Each row was made from one small tree. Brackets hold a mark, then the marks that hang from it, in alphabetical order. Every link used is in the known rows. Write each row's tree.
Known rows:
[Y P W]: [ 0.38 -1.28  0.32  0.30  1.32  3.13  1.55 -2.95  0.99 -0.86  0.76  0.90
  0.90 -0.18  0.99 -1.63 -0.06  1.92  2.48 -0.05 -3.93 -1.35]
[W [Y [P [M G]] X]]: [-1.35 -1.36  1.17  1.66  0.78  5.73  0.57 -1.72  1.41  1.63 -0.36 -1.87
  1.48 -0.55 -0.45 -1.00  0.10  0.35  0.57  0.54 -0.46  0.05]
[Y W X]: [ 0.19 -1.47 -0.02  0.14  1.03  3.18  1.35 -2.47  1.12 -0.73  1.44  1.16
 -0.20  0.15  0.99 -1.71  0.52  1.33  2.24 -0.38 -3.59 -1.37]
[X [Y P]]: [ 1.46 -0.34  0.35  1.80  0.75  3.40  1.41 -1.83  0.80  0.59  1.97  0.14
  1.80 -0.90 -0.07  0.50  0.67  0.97  3.06  0.47 -3.25 -1.39]
[A M]: [ 0.40 -3.01  2.80  0.21  1.36  2.58  2.64 -3.09  0.60 -2.93 -0.91  1.56
  0.57 -0.13  0.57 -2.25 -0.29  0.51  3.65  0.16 -6.01 -0.67]
[A [M G]]: [-1.26 -3.13  3.50  0.04  1.87  3.88  2.48 -3.04  0.13 -1.82 -0.58  1.29
  0.44 -0.37 -0.39 -2.55 -1.16  1.04  2.69 -0.03 -5.51  0.92]
[Y [P [M G]] W]: [-1.04 -1.66  2.23 -0.73  1.89  4.23 -0.13 -3.02  1.30  0.63  0.39  0.93
  1.08  0.04 -0.21 -2.72 -0.77  1.83  1.57  0.19 -2.73  1.86]
[Y [P M]]: [ 1.14 -1.78  2.26  0.48  0.99  3.10 -0.30 -1.86  1.76 -0.92 -1.00  0.83
  2.13 -0.01  0.79 -1.22  0.20 -0.02  2.88  1.13 -3.67 -0.10]
[X M [Y P]]: [ 1.94 -0.52  1.05  1.14  0.51  2.99  0.09 -1.51  1.60  0.71  1.50  0.29
  2.21 -0.21 -0.90  0.01  0.70  0.18  1.93  0.68 -3.25 -0.46]
[Y [P [M A]] W X]: [-0.13 -1.27  1.12  2.22  1.35  4.76  0.87 -2.64  1.38 -0.24 -1.07 -0.38
  1.35  0.58 -0.46 -2.68  0.67  0.29  1.88  0.66 -1.26 -0.31]
[P [M A G]]: [-1.02 -3.31  4.13  0.13  2.93  5.28  0.74 -2.01  1.71 -0.82 -2.58  0.89
  1.58  1.26 -0.24 -3.30 -0.56 -0.48  2.56  0.51 -4.51  2.79]
[M A]: [ 0.28 -2.97  2.18  1.14  2.34  4.28  2.39 -1.85  1.40 -2.22 -2.09  0.99
  1.34  1.02  1.05 -2.17  0.03 -0.32  3.45  0.30 -5.70 -0.41]
[P [Y X]]: [ 1.85  0.49 -0.68  1.80  0.34  2.79  1.13 -1.08  0.69 -0.15  2.37  0.80
  0.87 -0.49  0.64  0.53  0.49  0.50  2.50  0.42 -3.63 -2.58]
[Y [P M] W X]: [ 0.42 -0.87  0.61  0.88  0.55  3.36 -0.11 -2.49  1.45  0.22  0.74  0.33
  1.09 -0.15  0.14 -1.69  0.66  0.88  1.76  0.58 -1.46 -0.70]
[P M [Y W X]]: [ 1.84  0.55 -0.04 -0.16  0.71  2.37 -0.34 -2.32  1.56  0.63  2.70  1.24
  0.37  0.22  0.21 -1.59  0.63  1.16  2.28 -0.03 -2.50 -0.52]
[X [M A]]: [ 0.74 -3.15  2.88  0.45  2.08  3.83  1.01 -1.54  2.15 -2.03 -2.64  1.23
  1.75  1.61  0.11 -2.66  0.16 -1.08  2.37  0.53 -5.76  0.54]
[G [M A]]: [-1.19 -2.68  2.60  1.87  3.35  4.56  2.82 -1.61  1.13 -2.15 -2.23  1.21
  0.54  0.36  1.80 -2.32 -0.44 -1.47  4.20  0.59 -4.82  0.09]
[X [Y [P [M A G]]]]: [-0.58 -1.18  2.84  2.21  2.16  5.75  0.81 -2.12  0.98  1.71 -0.19 -0.64
  2.53  0.07 -2.01 -1.64  0.05  0.19  2.33  0.74 -1.94  2.16]
[G M]: [-0.53 -2.13  2.08  0.52  2.57  3.36  1.88 -1.44  1.33 -1.74 -0.43  1.92
  0.12 -0.38  2.57 -1.38 -0.41 -0.77  4.00  0.48 -5.00 -0.30]
[Y P W X]: [-0.05 -0.50 -0.71  1.78  0.50  3.70  1.52 -2.42  0.70 -0.05  1.49  0.20
  0.66 -0.58  0.43 -0.82  0.48  1.59  1.72  0.19 -2.04 -2.20]

Which tree is each row?
[ 1.51 -0.23  0.43  0.08  0.91  2.75  0.23 -2.69  1.56  1.16  2.63  0.55
  1.23 -0.03 -0.99 -1.26  0.65  1.50  1.70 -0.07 -2.79 -0.09]
[X M [Y P W]]
[-1.53 -1.63  2.43  3.00  1.56  6.35  0.74 -1.52  0.86  0.67 -1.87 -0.82
  2.20  0.08 -1.38 -1.78 -0.09 -0.51  1.22  1.24 -1.24  0.96]
[Y [P [M A G]] X]
[ 2.29 -0.31  0.97 -1.55  1.57  1.85 -0.22 -2.75  1.83 -0.07  2.03  1.99
  0.55  0.67  0.87 -2.30  0.04  1.59  3.19 -0.24 -4.30  0.44]
[P M [Y W]]
[ 0.82 -1.53  1.54 -0.62  1.29  2.87 -0.11 -2.88  1.77 -0.47  0.06  1.10
  1.21  0.32  0.75 -2.47  0.14  1.25  2.55  0.39 -3.22  0.22]
[Y [P M] W]
[-0.10 -1.23  1.78 -1.62  1.95  3.65  0.21 -2.69  1.53  1.51  2.97  1.23
  0.41  0.54 -1.43 -2.37 -0.21  1.74  1.23 -0.87 -3.78  2.37]
[X [M G] [Y W]]
[-1.10 -2.11  1.26  0.37  1.07  5.05  0.90 -1.35  1.79  0.74 -0.19 -0.84
  0.71  0.34 -0.47 -1.53  0.04  0.03 -0.13 -0.19 -2.68  0.37]
[W [Y [X [M G]]]]
[ 0.42 -0.76 -0.05  1.03  0.28  3.31  0.11 -2.07  1.48  0.10  1.00  0.34
  1.03  0.06 -0.28 -1.35  0.54  0.90  0.57  0.43 -2.14 -1.28]
[Y P W [X M]]
[-0.18 -1.75  0.89  3.10  1.08  5.75  1.68 -1.90  1.67  0.09 -2.56 -2.28
  2.09  0.38 -0.16 -1.70  1.02 -0.86  1.68  0.86 -0.80 -1.23]
[W [Y [P [M A]] X]]
[ 0.18 -2.48  1.83  1.74  1.94  5.13  1.74 -2.24  2.04 -0.70 -3.22 -1.58
  2.23  0.76  0.40 -2.42  0.53 -0.47  2.55  0.67 -2.50 -0.34]
[W [Y [P [M A]]]]
[-0.19 -1.63  0.23  3.37  0.85  5.47  1.93 -1.41  1.71  0.00 -2.23 -2.23
  2.10  0.47 -0.70 -1.31  0.90 -0.98  0.57  0.73 -1.44 -1.86]
[W [Y P [X [M A]]]]
[-1.26 -2.43  3.41  1.54  2.41  5.95  0.75 -1.96  1.17 -0.10 -2.52 -0.05
  2.41  0.60 -0.84 -2.41 -0.65 -0.20  2.04  1.03 -3.03  1.95]
[Y [P [M A G]]]
[ 0.38 -2.35  1.75  2.00  1.27  4.36  0.91 -1.15  1.89 -1.42 -1.93  0.42
  1.60  1.20 -0.39 -1.97  0.72 -1.38  1.57  0.74 -3.88 -0.38]
[Y [X [M A]]]
[ 0.06  0.33  0.73 -0.39  1.29  3.66 -0.36 -2.42  1.05  1.76  2.99  0.97
  0.17 -0.04 -0.63 -1.85 -0.28  1.76  1.41 -0.28 -1.99  1.12]
[P [M G] [Y W X]]
[ 1.10 -0.06 -0.31  0.70  1.09  3.00  1.63 -2.98  0.81  0.83  3.13  0.32
  0.91 -0.59 -0.17 -0.83  0.60  2.24  2.83 -0.34 -2.77 -1.07]
[X [Y P W]]
[ 0.55 -1.12 -0.23  2.04 -0.05  4.24  0.92 -1.25  1.80  0.34 -0.51 -1.60
  1.62 -0.24  0.05 -0.36  0.85 -0.31  0.34  0.53 -1.62 -2.22]
[W [Y P [X M]]]
[ 0.05 -0.94 -0.83  2.76  0.25  4.56  2.27 -1.59  1.08  0.16  0.02 -1.76
  1.32 -0.91  0.82  0.15  0.73  0.48  1.48  0.29 -1.66 -3.15]
[W [Y P X]]
[ 0.81 -0.80  1.47  1.26  2.00  4.23  0.91 -3.26  1.49  0.76  0.55 -0.19
  1.75  0.61 -1.08 -2.63  0.89  0.89  3.03  0.16 -1.99  0.85]
[X [Y [P [M A]] W]]
[-0.29 -0.85  2.10 -0.45  2.97  4.44  0.80 -2.92  1.23  0.72  0.58  1.12
  0.79  1.14 -0.77 -3.56 -0.76  1.47  2.31 -0.37 -3.63  2.39]
[P [M A G] [Y W]]
[-0.35 -0.34  1.08 -0.15  1.46  4.00  0.30 -2.64  1.07  2.23  2.91  0.31
  1.14 -0.21 -1.89 -1.50 -0.28  1.99  0.69 -0.34 -2.34  1.62]
[X [M G] [Y P W]]
[-1.04 -3.10  3.35  0.33  2.64  5.25  1.03 -1.59  1.61 -0.76 -2.26  0.97
  1.62  1.35 -0.81 -2.88 -0.71 -0.49  1.42  0.33 -5.25  2.20]
[X [M A G]]
[ 0.38 -0.39  1.71 -1.72  2.09  3.22 -0.26 -2.80  1.33  1.06  2.32  1.80
  0.43  0.38 -0.16 -2.61 -0.85  2.13  2.21 -0.43 -3.78  2.11]
[P [M G] [Y W]]
[ 0.89 -2.02  1.32  0.42  1.07  3.84  0.73 -2.19  2.12 -0.22 -1.36 -0.91
  1.89  0.08  1.15 -1.47  0.44  0.20  2.38  0.50 -2.73 -0.60]
[W [Y [P M]]]
[ 1.79  0.61 -0.65  0.08  0.50  2.28 -0.08 -1.90  1.46  0.54  2.99  1.27
  0.41  0.33 -0.31 -1.22  0.49  1.11  1.16 -0.21 -3.16 -1.17]
[P [Y W [X M]]]
[-0.25 -0.40  1.74 -0.24  1.67  4.29 -0.02 -3.12  1.07  2.38  2.69  0.30
  1.18 -0.39 -1.44 -1.88 -0.11  2.16  1.86 -0.14 -1.62  2.13]
[X [Y [P [M G]] W]]
[ 1.68 -1.03  1.04 -1.39  1.39  2.25  0.21 -2.67  2.07  0.44  2.59  1.46
  0.50  0.75 -0.45 -2.16  0.73  1.20  2.21 -0.70 -4.24  0.81]
[X M [Y W]]
[-0.90 -2.05  2.04  0.19  1.59  5.10  0.75 -2.20  1.65  0.88 -1.10 -1.08
  1.70 -0.15  0.12 -1.72 -0.39  0.80  1.43  0.33 -2.24  1.00]
[W [Y [P [M G]]]]
[ 1.90 -0.60  1.67  0.96  0.79  3.19 -0.17 -1.92  1.59  0.77  1.36  0.28
  2.10 -0.37 -0.41 -0.44  0.95  0.30  3.11  0.84 -2.55  0.10]
[X [Y [P M]]]
